Each row comes from the steps of one walk. Every step used is in the known rows, and no mark comes twice. Write the walk behind each row, first mark first.
In the rows, zero is written as 128.
Known rows
s -> d: [121  97 117 129 112 115 113 194 180 156 149 116 159 102 145 100 115 121
 157  91  89 167 112 155  99]
s -> e -> d: [116 121 139  67 134 116  85 122 158 165 137  17 111 113 166  85 141 188
 157 122  82 136 112 158 102]
e -> s: [ 95 167 112  51  98 126 130 144  75 138 136 126 152 146  45  98 154 125
 176 113 148 133 121 110 139]
w -> s -> r -> e -> d: [176  79 110  99  96  90 110 131 110 110 148 162 127 125 163 185  91 134
 151 129  78 122 115 127 167]
d -> f -> s -> w: [125 130 130 153 170 139 137  74  87 126 125 161 132 163  97 158 127 122
 101 133 204  89 151 109 104]
r -> d: [ 96 123 138 102 120 116 125 169 150 136  85 149 148  88 130 143 107 126
 138 136  88 155 154 150 120]
r -> f -> s -> e -> d: [104 166 151 160 112 140 153 127 182 114 123  58 156 124 153  96 153 165
  95 178 115 141 155 109 145]
d -> f: [149 161 105 115 177 164 107 102 104 120 133 157 100 125 128 158 133 101
 125 140 215  82 128 151  61]
d -> f -> e -> s -> r: [127 160 126 146 161 158 138  84  92 114 128 167  60 166  86 117 146  87
 114 138 174 115 109 117 120]
s -> r -> f: [143 146  90 217 128 157 141 119 115  93 156  95 105  67 118  94 124 135
 113 140 156  87 138 146 130]
w -> s -> e -> d -> f: [146 119 125  48 132  99  94  97 135 111 160 127 104 137 179 174 109 141
 162 173  86 121 115 139 115]
r -> e -> s -> w: [141 121 123  92 151 126 153 136  48 155  76 122 158 131  97 148 140 116
 154  60 120 169 114 117 195]
w -> s -> e -> d: [131 117 137  35 110  81  99 135 142 116 162 105 119 112 180 150 110 151
 177 158  53 138 112 138 126]
d -> f -> s -> r -> e: [158 123 130 186 154 154 130  85 107 109 125 166 127 153 104 181 116 150
  92 142 198 106 138 110 126]
s -> w: [123 117 115 119 166 117 133 121  73 148 133  99 123  82 121 102 126 111
 145  74 139  99 130 149 113]
r -> f -> s: [111 182 149 178 110 148 170 162 158  93 130 128 169 105 129 115 150 118
  96 168 153 122 160 108 134]
s -> r: [138 120 104 164 121 130 106 124  96 119 167 103 103  72  94  96 112 156
 144 106 148  86 117 154 107]
e -> d -> f: [141 119  84  64 125 145  81  75 138 169 116 117 111 200 151 124 142 143
 115 134 177  73 142 138  74]
s -> e: [119 151 159 103 168 128 105 149 133 126 152  49 108  40 149 106 132 158
 169 122 104 146 101 166  98]
r -> f: [128 186 113 160 138 165 146 160 144 103 127 111 134  75 154 111 144  95
 115 152 162 107 147 147 105]
r -> f -> s -> w: [108 164 140 194 128 137 184 132 129 104 122 116 166 106 127 107 140 113
  90 147 149 116 165 106 153]
r -> e: [166 127 148 108 162 137 119 186 116 141  88 133 148  80 167 173 135 116
 146  83 128 161 106 150 131]
r -> e -> d -> f -> s: [167  99 132  97 133 140 110 107 145 166  70 136 154 199 168 185 139 152
 100 111 148 140 137 111 138]
s -> r -> e -> d -> f: [180  83  88 155 139 148 100  76 108 146 109 107 102 150 146 151 114 168
 109  99 150 104 123 142 142]

Write each row's walk
[137 109 100 147 144 143 112 137 164 146 143 145 132 138 146 133 110 108
 132 117 147 142 124 157  79] | s -> d -> f
[121 102 104  94 119 122 109  53 127 170 113 117 135 229 123 125 138 158
  96 129 171  81 160 105 116] | e -> d -> f -> s -> w
[120 117 110  79 104 133  96  75 155 165 119 128 140 227 126 130 143 164
  98 147 170  87 156 105  96] | e -> d -> f -> s
[188  88  96 111 119 110 108  95 102 104 142 183 110 149 164 207  89 128
 138 143 112 104 120 126 150] | w -> s -> r -> e -> d -> f
[132  86 147 155  85 107 127 127 138 141 126 115 167 155 104 129 121 195
 106 108 112 135 135  93 175] | f -> s -> r -> e -> d
[135 135 118 177 142 149 122  77 104 105 148 163 123 157  82 153 116 154
  97 157 207  78 139 111 100] | d -> f -> s -> r
[131 105  94 188 138 142 119  77 111 115 115 149  97 110 104 151  90 150
 109 149 143 103 153 153 121] | s -> r -> d -> f
[ 82 131 167 134 102 113 155 147 122 129 104 147  93 127  83  82 139 101
 133 119  66 176 111 112 182] | f -> e -> s -> r -> d
[138 166 155 134 188 161 122 117 135 119 120 173  60 124 154 142 152  67
 106 136 173 112 106 143  72] | d -> f -> e
[ 84 134 172 109  98 109 149 193 157 149 123 142 119 139 103  65 156  78
 147  97  58 202  91 110 156] | f -> e -> s -> d
[ 92 104 162 146  79  97 135 191 185 142 157 134 198 132 101 108 118 151
 130 118  90 172 132 106 132] | f -> s -> d
[146 117 120 145  88 104 143 127 146  86 160 159  91 121 170 133 108  99
 121 170  73 109 127 121 160] | w -> s -> r -> f -> e -> d
[138  96 124  86  91  80 122 190 160 109 179 187 158 106 162 162  88  92
 176 133  59 158 111 139 123] | w -> s -> d
[ 91 143 194 121 125 108 130 159 150 117 153  82 158  89 104 115 136 184
 143 142 101 156 121 112 126] | f -> s -> e
[171 103 118 173 145 136 119 137  98 127 126 111 119  71 129 142 109 151
 134  84 132 125 106 152 149] | s -> r -> e
[109 132  86  98 109 135 130 122 109 149 134 149 151 193  64 113 131 112
 153 119 147 156 124 115 139] | e -> s -> d -> f
[ 95 140 101  72 123 113 149 109  34 149 125 111 147 149  43  86 145 118
 164  82 143 120 128 109 163] | e -> s -> w
[152 101 106 102 118 102 119 150 149 102 172 210 133 135 166 190  86  81
 157 153 102 142 117 137 107] | w -> s -> d -> f
[ 90 119 178  95  99  99 111 131 170 144 142  58 165 142 119  92 144 204
 134 143  85 148 130 102 131] | f -> s -> e -> d
[152 116 112 112 136 145 137 144 108 152  89 152 159 167 119 168 131 113
 145  90 132 195 110 121 175] | r -> e -> s -> d -> f
[120 186 162 181 149 158 167 179 175  99 111 126  94  69 181  92 164  57
  97 149 117 138 125 140 117] | r -> f -> e
[ 95 116 157 136 125  97 150 138 101 135 138 121 173 123  83 112 129 146
 124 103 132 118 144 100 139] | f -> s -> w
[ 99 182 147 165 143 148 195 141 118 112  99 119 103 117 126  73 167  56
 103 133 117 149 130 111 171] | r -> f -> e -> s -> w
[124 103 127 198 146 139 133  93 133 115 109 157  74 106 122 138  98 126
 101 144 119 124 140 146 131] | s -> r -> d -> f -> e
[118 163 145 150 124 153 148 156 195 132  93 103  95 124 191  73 169  80
  88 149 104 136 134 130 126] | r -> f -> e -> d
